Every row comes from one small tree of marks. The marks that hang from a mark follow it in brackets, in alphabetical order. Every link used is in the known rows. Which tree was each row made from?
Known rows
vozi(sotako(zovik)): [ 17.9  -8.8  -9.5 -24.5 -33.2  -1.3   3.7  31.4  20.4  17.4   6.6  -3.8
   9.0  -9.9   7.7   5.3 -25.0  21.7  -2.6 -17.8  -1.9]
zezin(palov(vozi(gonon))): [ 21.1  -6.1  -4.2 -37.0 -31.7  13.8  -5.6 -35.7  -0.9  22.3   5.0  14.7
  26.6  -5.7  10.2   5.2 -20.2  27.1   9.1 -15.8 -13.0]
rifo(reni(vozi(sotako(zovik)))): [ 13.4 -16.3 -15.3 -49.5 -25.0 -13.7  -5.8  16.9  18.9  22.3 -11.6  16.3
   9.5   0.8   6.1   1.3   4.1  12.1 -27.6 -18.8  25.3]
sotako(zovik): [ 16.9 -10.9  -1.1 -28.0 -45.6   1.6   3.0  21.8  22.2  21.7   6.1  -8.6
  13.6  -5.4   6.6   3.5 -14.3  26.7   2.3 -21.9  -7.8]
mafit(gonon(vozi)): [ 19.9  -1.1  -6.0 -24.4 -39.2   0.0 -10.4  10.1  15.0  16.7 -13.5   4.3
  26.5  -3.7  11.1  -5.3 -20.6  22.6 -21.0 -10.0   3.3]
palov(rilid zezin): [  5.5 -13.4   1.4 -40.4 -64.1  -9.4  16.7 -12.8  31.6  13.5  21.1 -19.7
  23.5 -12.7  11.6  -3.3 -26.0  29.2   1.3 -26.2 -37.0]
gonon(vozi(sotako(zovik))): [ 22.0  -8.4 -18.1 -21.6 -23.3 -13.0   0.3  33.7   4.6  18.3  -4.9 -18.0
   9.2  -4.5   9.0  -1.1  -9.3  21.1 -11.6 -16.2   4.9]
korud(zezin): [ 15.3 -11.0  -6.0 -39.6 -35.9  18.6  -0.8  -5.7  29.0  16.0  -4.6   8.6
  16.1  -9.9  10.9   7.5 -23.3  31.3   7.0 -20.5 -35.3]
reni(rifo zezin): [  7.6 -12.2  -3.1 -57.2 -48.0   3.4   2.8  -1.8   2.2  15.5   3.9  17.4
  16.5   5.2   6.5   5.0 -36.5  26.7  12.2 -31.2 -33.3]
zovik(sotako(vozi(gonon))): [ 24.8 -20.6   0.7 -14.6 -23.1  15.1 -12.5  -5.4  -1.6  13.7   5.9  16.8
  18.3 -12.4  12.9  -2.5 -34.6  24.8 -18.7 -10.4   8.6]
reni(zezin): [  7.5 -10.4   2.8 -49.4 -48.5  21.8   2.7 -10.0  15.9  14.8   4.1  -0.2
  20.2  -1.3   8.1   0.9 -24.8  26.4   7.6 -29.3 -19.5]
palov(zezin): [ 10.4 -13.3  -0.1 -39.7 -54.0  12.8   6.8  -1.3  38.0  20.3  11.8  -0.9
  20.4 -10.0  12.7  -3.8 -27.3  34.3  -0.1 -27.0 -41.6]
zezin(palov(rilid)): [ 10.1  -4.9   8.7 -44.1 -50.1  -7.8   4.5 -19.6  25.9  12.1   3.5 -10.3
  32.8  -4.6   9.6  11.4 -37.8  34.9  15.4 -21.4 -24.0]
rifo(reni): [  7.3 -11.6  -4.0 -50.7 -32.8  -8.6  -6.9  -8.4  31.3  25.4  -7.8  15.1
  24.3  -1.7  10.3   7.6 -31.7  26.7 -13.0 -15.8 -12.6]
rifo(reni(vozi(gonon sotako) zezin(palov))): [ 12.9 -15.1  -9.3 -64.6 -30.3  15.2 -15.8 -44.9   7.0  16.2 -18.9  28.9
  26.6  12.7  11.9 -13.9  -9.6   9.1 -18.0 -20.7  22.2]
gonon(vozi): [ 14.5  -6.1  -4.8 -34.9 -23.7  -3.9  -3.2   8.2  11.0  19.7 -10.1  -9.2
  21.9  -0.6   9.7   5.7 -21.4  31.6  -8.5 -18.1 -15.7]
zezin(palov(rilid vozi)): [ 12.6  -5.1  -0.2 -50.2 -45.2 -12.5   8.4 -32.3   2.2  16.1  11.7  -4.0
  27.0 -12.1   7.3  16.7 -16.6  31.3  19.7 -23.5 -21.0]
sotako(vozi(gonon) zovik): [ 24.4 -21.8  -0.7  -7.9 -34.6   5.5  -2.6  -4.9  -4.8  20.2  14.6   4.9
   7.8  -9.3   8.3 -10.7  -3.1  14.9 -13.3 -15.4  17.6]
vozi(gonon sotako(zovik)): [ 21.3 -10.4 -12.6 -14.2 -28.3   0.5  -0.8  15.9  10.3  17.1   8.5  -5.0
  11.3  -6.0   9.1  -4.0 -29.5  12.5 -12.0  -9.5  11.6]
korud(zezin(palov(rilid vozi))): [ 17.4  -9.3 -10.0 -49.4 -47.7  -1.7   8.0 -43.1   5.1  14.0   5.5   0.7
  21.7 -15.7  10.0  10.6  -1.2  29.8  27.0 -24.4 -34.4]
mafit(gonon): [ 15.3  -2.2   2.2 -27.6 -48.2  11.6  -7.5   8.6  30.7  15.4  -1.6  16.9
  26.0  -8.7   9.9   2.2 -35.7  23.9 -11.1 -11.3  -3.8]
rifo(reni(vozi)): [  6.6 -13.7  -2.0 -64.2 -25.9  -4.5  -9.5  -7.9  25.5  23.4 -15.9  26.5
  21.6   4.2   6.9   8.3  -8.6  22.4 -24.5 -20.4   4.8]

Write each row's tree
[ 12.3 -14.3  -9.3 -70.0 -49.6   7.5  -4.0 -52.3   3.4  26.3  -4.6  20.2
  26.0  -0.3  10.7  -2.3   3.7  23.4  11.6 -30.0 -12.6] -> rifo(reni(zezin(palov(vozi))))
[ 14.3 -11.5 -17.8 -41.3 -38.2   6.3  11.6  -2.3  11.7  19.0  21.2   7.1
   9.8 -21.8  11.9   3.4 -17.1  25.9   0.1 -24.5 -32.0] -> palov(vozi(sotako) zezin)
[ 11.4 -15.2 -10.5 -34.0 -55.3 -12.0  16.2 -40.9  -1.6  16.8  32.1 -14.4
  20.3 -17.5  11.1  -8.1  -9.7  16.7  -4.4 -19.6 -22.2] -> palov(rilid vozi(gonon) zezin)
[ 25.2 -12.1 -23.5 -35.4 -46.6 -11.2  11.9 -19.4  -1.4  13.0   9.1  -9.2
   8.9 -19.0   9.6   5.2  10.8  18.6  24.0 -23.3 -13.7] -> korud(zezin(palov(rilid vozi(sotako(zovik)))))
[ 17.3  -4.2 -11.3 -35.4 -29.9 -11.9   3.8 -36.6  -9.7  11.4  14.4  -2.3
  24.4 -12.4  10.1   9.1 -31.5  17.2   5.9 -10.9  -2.1] -> zezin(palov(rilid vozi(gonon sotako)))
[ 12.2 -13.7 -18.2 -56.1 -42.5 -16.0   0.7 -69.8 -16.2  15.2   6.9   4.8
  26.3  -3.4  12.1  -8.6 -11.5   4.3  -1.2 -16.5  12.1] -> rifo(reni(zezin(palov(rilid vozi(gonon sotako)))))
[ 13.4 -11.6 -17.3 -66.8 -38.4   4.8  -4.2 -42.3   0.8  22.0  -3.7  23.0
  21.1  -4.3  11.6   0.5  -7.8  18.5   7.9 -25.6  -5.7] -> rifo(reni(zezin(palov(vozi(sotako)))))
[  4.3 -15.6 -10.4 -71.3 -28.2   6.0  -5.9 -15.4  11.2  15.7 -13.5  25.4
  15.6   4.8   7.9  -1.3  -5.2  11.5 -22.1 -25.9  14.8] -> rifo(reni(vozi(sotako) zezin))
[ 25.4  -7.4 -14.8 -34.2 -34.7   1.4   2.7   4.7   2.3  21.3   7.3   4.8
  11.7 -12.7   8.0   8.0  -3.2  25.0  15.4 -22.2  -4.3] -> zezin(palov(vozi(sotako(zovik))))
[ 21.7   0.5 -14.2 -21.5 -27.1  -3.5 -10.3  20.6  11.3  12.2 -13.1   8.8
  21.2  -7.5  12.5  -3.6 -31.0  17.8 -26.3  -6.0   9.5] -> mafit(gonon(vozi(sotako)))
[ 16.1 -16.0 -20.7 -31.1 -59.5 -23.1  24.5   0.1   1.2  15.8  34.4 -23.3
   5.3 -24.3   9.2  -5.4   7.0  14.5   1.9 -26.5 -14.3] -> palov(rilid vozi(sotako(zovik)) zezin)
[ 23.5 -18.0 -24.7 -45.2 -43.9  -0.3  -4.8 -42.4 -13.6  25.0   2.1   9.6
  16.0  -0.3  11.7 -18.2  11.2   3.3  -0.7 -20.2  21.4] -> rifo(reni(zezin(palov(vozi(gonon sotako(zovik))))))
[  9.1 -15.0  -5.3 -52.6 -20.7  -1.8 -14.1 -24.4  16.5  23.3 -14.4  26.2
  24.6   7.7   8.5  -1.5 -11.8  13.8 -34.5 -11.8  17.6] -> rifo(reni(vozi(gonon)))
[ 12.3 -11.9  -4.0 -49.4 -21.8  -4.0  -8.1   1.5  -3.7  16.9  -4.4  35.1
  18.1  10.3   4.6   7.4 -29.9  20.4 -16.3 -17.8  -6.5] -> reni(rifo vozi(gonon))
[  4.0 -14.1   1.5 -64.6 -63.7 -11.1   1.1 -51.9  19.3  16.2  -4.7  -4.1
  34.4   4.4  11.4  -5.8 -17.7  21.7   8.8 -27.9  -9.6] -> rifo(reni(zezin(palov(rilid))))
[  6.3 -14.0  -1.8 -71.0 -41.3   7.6  -0.5  -0.6  -5.4  13.5  -4.5  29.7
  14.5  11.2   2.8   6.2 -13.5  22.5   0.9 -36.0 -15.7] -> reni(rifo vozi zezin)
[  9.9 -15.4  -4.7 -59.8 -36.4   8.9  -5.5 -16.9 -13.3  13.3  -2.6  30.1
  17.0  14.6   4.4  -4.4 -16.3  13.7  -8.3 -28.0  -3.8] -> reni(rifo vozi(gonon) zezin)
[ 14.4 -16.5 -20.8 -57.1 -58.7 -24.9   8.7 -39.5  -9.5  18.6   8.8  -8.2
  16.8  -6.9   8.9  -8.8  15.9   7.1  10.5 -27.9  12.4] -> rifo(reni(zezin(palov(rilid vozi(sotako(zovik))))))
[ 13.8  -3.2  -8.7 -46.2 -33.0 -14.8   8.5 -21.7  -0.6  11.6  13.2  -2.2
  22.0 -16.4   8.4  17.3 -26.7  26.3  16.3 -19.0 -14.6] -> zezin(palov(rilid vozi(sotako)))
